Known rows, with every step that occurs
g y s k p: [.17, .37, .23, .00, .06, .07, -.02, .16, -.15, .70, -.01, -.29, -.17, .50, .08, -.17, .32, .10, .55, .09, -.22, .02, .03]
k s y g x: [.26, .06, -.51, .17, .05, -.09, .00, .14, -.25, .27, -.01, -.34, -.09, .34, -.10, -.08, .21, .10, .58, .27, -.07, .03, -.02]
y s f p x: [.22, .61, .46, -.04, .08, .38, -.04, .15, -.16, .14, -.18, -.03, -.02, -.10, .13, -.03, .02, .19, .06, -.01, .00, -.01, -.01]
k s f p: [.06, .31, -.04, .00, .12, .04, .07, .26, -.05, .00, -.05, -.17, -.10, -.19, -.05, -.02, -.27, -.03, .10, .05, .05, .13, .01]
p k s y g x: [.34, .16, -.34, .00, .04, -.11, .15, .13, -.31, .35, -.04, -.37, .02, .51, -.01, -.08, .23, -.07, .77, .16, -.05, .02, .14]
s f p k: [.01, .50, .20, -.30, .12, .16, .33, .21, -.13, .04, -.09, .01, -.05, -.07, .13, -.04, -.22, .02, .16, -.09, .15, .10, .27]
p k s: [.21, .03, .10, -.05, -.01, -.17, .04, .01, -.04, .12, -.02, -.23, .17, .24, .01, .02, .01, -.37, .29, -.08, -.04, .00, .05]
k s y: [.12, -.09, -.11, .18, .01, -.18, -.11, .22, -.09, .02, .10, -.28, -.08, -.01, -.19, -.05, -.06, -.26, .21, .14, -.05, .06, -.19]
x g y s f p: [.11, .50, -.09, -.27, .14, .13, .19, .41, -.24, .38, .04, -.05, -.23, .17, .14, -.12, .03, .20, .26, -.08, -.02, .01, -.12]
f p x g y s k: [.21, .63, .20, -.25, .02, .12, .04, .20, -.23, .72, .02, -.11, -.07, .78, .25, -.14, .37, .35, .31, -.17, -.18, -.13, -.05]
g x: [.04, .04, -.26, .02, .04, .10, .10, -.03, .01, .20, -.02, -.10, .04, .13, .14, .02, .20, .17, .12, .15, -.09, .01, .13]
x g: [.02, .02, -.31, -.16, .01, -.13, .07, .04, -.10, .07, .09, .10, -.05, .26, .07, -.03, .00, .08, -.09, -.19, .07, -.10, -.07]
x s y: [.01, -.12, -.16, .17, .09, -.27, -.08, .32, -.03, -.18, .05, -.05, -.15, .07, -.02, -.09, .06, -.23, .26, .20, .09, .10, -.23]
m k p f: [-.14, .39, .33, -.12, .25, .00, .16, -.09, .02, .42, -.02, -.03, .03, .03, .19, .02, -.03, -.11, .18, -.05, -.06, -.01, .38]
x g y s f: [.12, .25, -.08, -.20, .05, .08, .10, .32, -.24, .37, .12, -.14, -.17, .08, .03, -.09, .16, .08, .24, -.04, -.04, -.08, -.15]
f p k s y: [.18, .27, .03, -.06, .09, -.15, .14, .30, -.15, .10, -.01, -.21, -.02, .24, .01, -.07, -.16, -.31, .41, -.02, -.01, .13, -.01]
x g y s: [.18, .10, -.12, -.15, .02, -.05, .01, .19, -.17, .43, .10, -.08, -.06, .42, .11, -.08, .28, .02, .29, -.10, -.14, -.11, -.24]
m k s y g: [.23, .04, -.01, .04, .05, -.26, -.01, .06, -.15, .45, .07, -.21, -.14, .39, -.28, -.07, .09, -.18, .56, .14, -.04, -.06, .01]
s f p: [-.07, .39, .01, -.12, .12, .18, .18, .23, -.07, -.04, -.06, .03, -.16, -.25, .03, -.04, -.25, .18, -.01, .02, .11, .12, .12]
f p: [-.01, .26, -.02, -.07, .09, .04, .10, .09, .00, .02, -.08, .08, -.05, .10, .11, -.03, -.13, .12, .02, -.04, .01, .09, .04]
x s k p f: [-.15, .37, .11, .00, .20, -.09, -.05, .19, -.03, .11, -.08, -.13, -.06, .25, .26, -.10, .12, -.07, .32, .03, .09, .07, .20]

Rows
[.22, .55, .01, -.08, .16, .08, .09, .21, -.34, .58, .03, -.16, -.11, .15, .24, -.12, .16, .19, .30, -.08, -.13, -.07, -.04]  k p x g y s f
[.24, .35, .31, .04, .02, .13, -.11, .04, -.14, .44, -.11, -.15, -.16, .47, .03, -.15, .22, .09, .31, .00, -.07, -.03, .03]  y s k p
[.16, .64, .39, -.07, .12, .32, .07, .27, -.18, .38, -.08, -.17, -.04, -.07, .18, -.05, .12, .21, .29, .08, -.15, .04, -.01]  g y s f p x
[.02, .20, -.20, -.15, .04, -.12, .10, .06, -.16, .39, .15, -.05, .06, .29, .22, -.02, .18, .19, .09, -.15, -.15, -.12, -.05]  p x g y
[-.16, .37, .07, -.02, .21, .10, .06, .03, -.09, .05, -.08, -.05, .04, -.16, .24, .00, -.12, -.02, .10, -.06, .00, .07, .23]  k p f
[.07, .29, .05, .08, .15, -.12, -.06, .12, .05, -.07, -.15, .09, .07, .26, .31, -.03, .07, .01, .13, .02, .03, .07, -.07]  f p x s
[.11, .35, .03, -.14, .17, -.22, .15, -.20, -.10, .64, .05, .10, -.01, .53, .26, -.03, .08, .10, .05, -.22, -.08, -.17, .19]  m k p x g
[.20, .27, .08, -.13, .08, -.11, .14, .11, -.04, .14, -.11, -.15, .12, .33, .11, -.01, -.12, -.26, .31, -.12, -.02, .09, .08]  f p k s
[.08, .43, -.17, -.16, .23, .01, .36, .32, -.04, .08, -.15, -.07, -.02, .20, .35, -.05, .09, .02, .44, .14, .12, .16, .24]  g x s f p k
[.32, .43, -.34, -.07, .13, -.06, .24, .22, -.31, .37, -.12, -.28, -.03, .61, .09, -.10, .11, .05, .79, .11, -.03, .10, .17]  f p k s y g x
[.00, .57, -.11, -.23, .12, .11, .19, .16, -.21, .10, .00, .12, -.08, .01, .22, -.04, -.16, .34, -.16, -.21, .12, -.05, .08]  s f p x g
[.11, .19, -.45, .03, .15, .00, .10, .20, -.15, .06, -.13, -.10, -.13, .17, .10, -.07, .25, .24, .50, .28, .15, .04, .12]  y g x s f
[.28, .38, -.11, -.11, .10, -.15, .15, .26, -.31, .16, -.09, -.18, -.08, .47, -.05, -.12, -.10, -.14, .67, -.03, .06, .09, .04]  f p k s y g
[-.18, .49, .21, -.10, .13, .15, .03, .06, -.12, .25, -.04, -.15, -.04, .10, .17, -.07, .02, .11, .16, -.06, .01, .03, .34]  s k p f
[.23, .51, .05, -.18, .09, .06, .04, .17, -.21, .51, -.02, -.01, .02, .52, .31, -.07, .23, .22, .24, -.17, -.18, -.09, -.16]  f p x g y s
[-.01, .58, .42, -.09, .14, .22, -.02, .20, -.18, .62, -.03, -.33, -.05, .27, .20, -.11, .28, .05, .53, .03, -.19, .02, .18]  g y s k p f
[.04, .17, .15, -.02, .17, -.15, .15, -.13, .05, .50, .00, .02, -.09, .26, .07, -.03, -.01, -.06, .20, .01, -.09, .00, .23]  m k p
[.15, .49, .07, -.22, .15, -.11, .17, .08, -.09, .51, .05, -.06, -.03, .26, .09, .00, -.10, .04, .02, -.16, -.01, -.11, .12]  m k s f p x g
[.13, .49, .37, -.06, .14, .01, .10, .04, .01, .43, -.04, -.17, .02, .01, .03, .03, -.10, -.04, .12, .04, -.07, -.01, .19]  m k s f p x
[-.10, .41, -.15, .03, .24, .01, .05, .15, -.03, .31, -.10, -.23, -.02, .38, .39, -.08, .32, .11, .45, .18, -.01, .09, .32]  g x s k p f
[.12, .15, -.42, .06, .06, .06, .10, .12, -.26, .23, -.02, -.14, -.15, .29, -.02, -.09, .22, .30, .47, .23, -.01, .02, .10]  s y g x
[.11, .33, -.21, -.04, .13, -.13, .06, -.08, -.19, .28, .01, .08, .00, .33, .29, -.06, -.01, .19, -.03, -.24, -.02, -.08, .05]  k p x g
[.25, .56, .47, -.25, .08, .28, .17, .24, -.18, .14, -.17, -.04, -.05, .05, .12, -.06, -.04, -.07, .30, -.08, .09, .04, .12]  y s f p k
[.19, .61, .08, -.44, .13, .10, .35, .40, -.30, .46, .01, -.08, -.12, .34, .24, -.12, .05, .03, .45, -.19, .00, -.01, .03]  x g y s f p k
[.07, .51, -.25, -.15, .15, -.08, .17, .31, -.21, .39, .10, -.23, -.04, .11, .18, -.05, -.08, .15, .19, -.10, -.10, .02, -.03]  k s f p x g y
[.08, .53, .00, -.24, .19, -.17, .27, .20, -.10, .76, .15, -.20, -.05, .30, .13, -.02, .00, .06, .27, -.08, -.16, -.06, .12]  m k s f p x g y
[.15, .17, -.36, .01, .04, -.08, .00, .09, -.10, .31, -.11, -.14, -.11, .76, .11, -.12, .51, .30, .60, .22, .06, -.03, .16]  y g x s k
[.01, .28, .03, .00, .06, -.01, .04, .01, -.08, .34, -.01, -.10, -.17, .33, .04, -.12, .04, .16, .18, -.01, -.02, .03, .20]  s k p
[.03, .15, -.06, .10, .13, -.23, -.05, .15, .00, .19, -.06, -.09, -.18, .47, .14, -.15, .15, -.03, .35, .08, .05, .08, .05]  x s k p
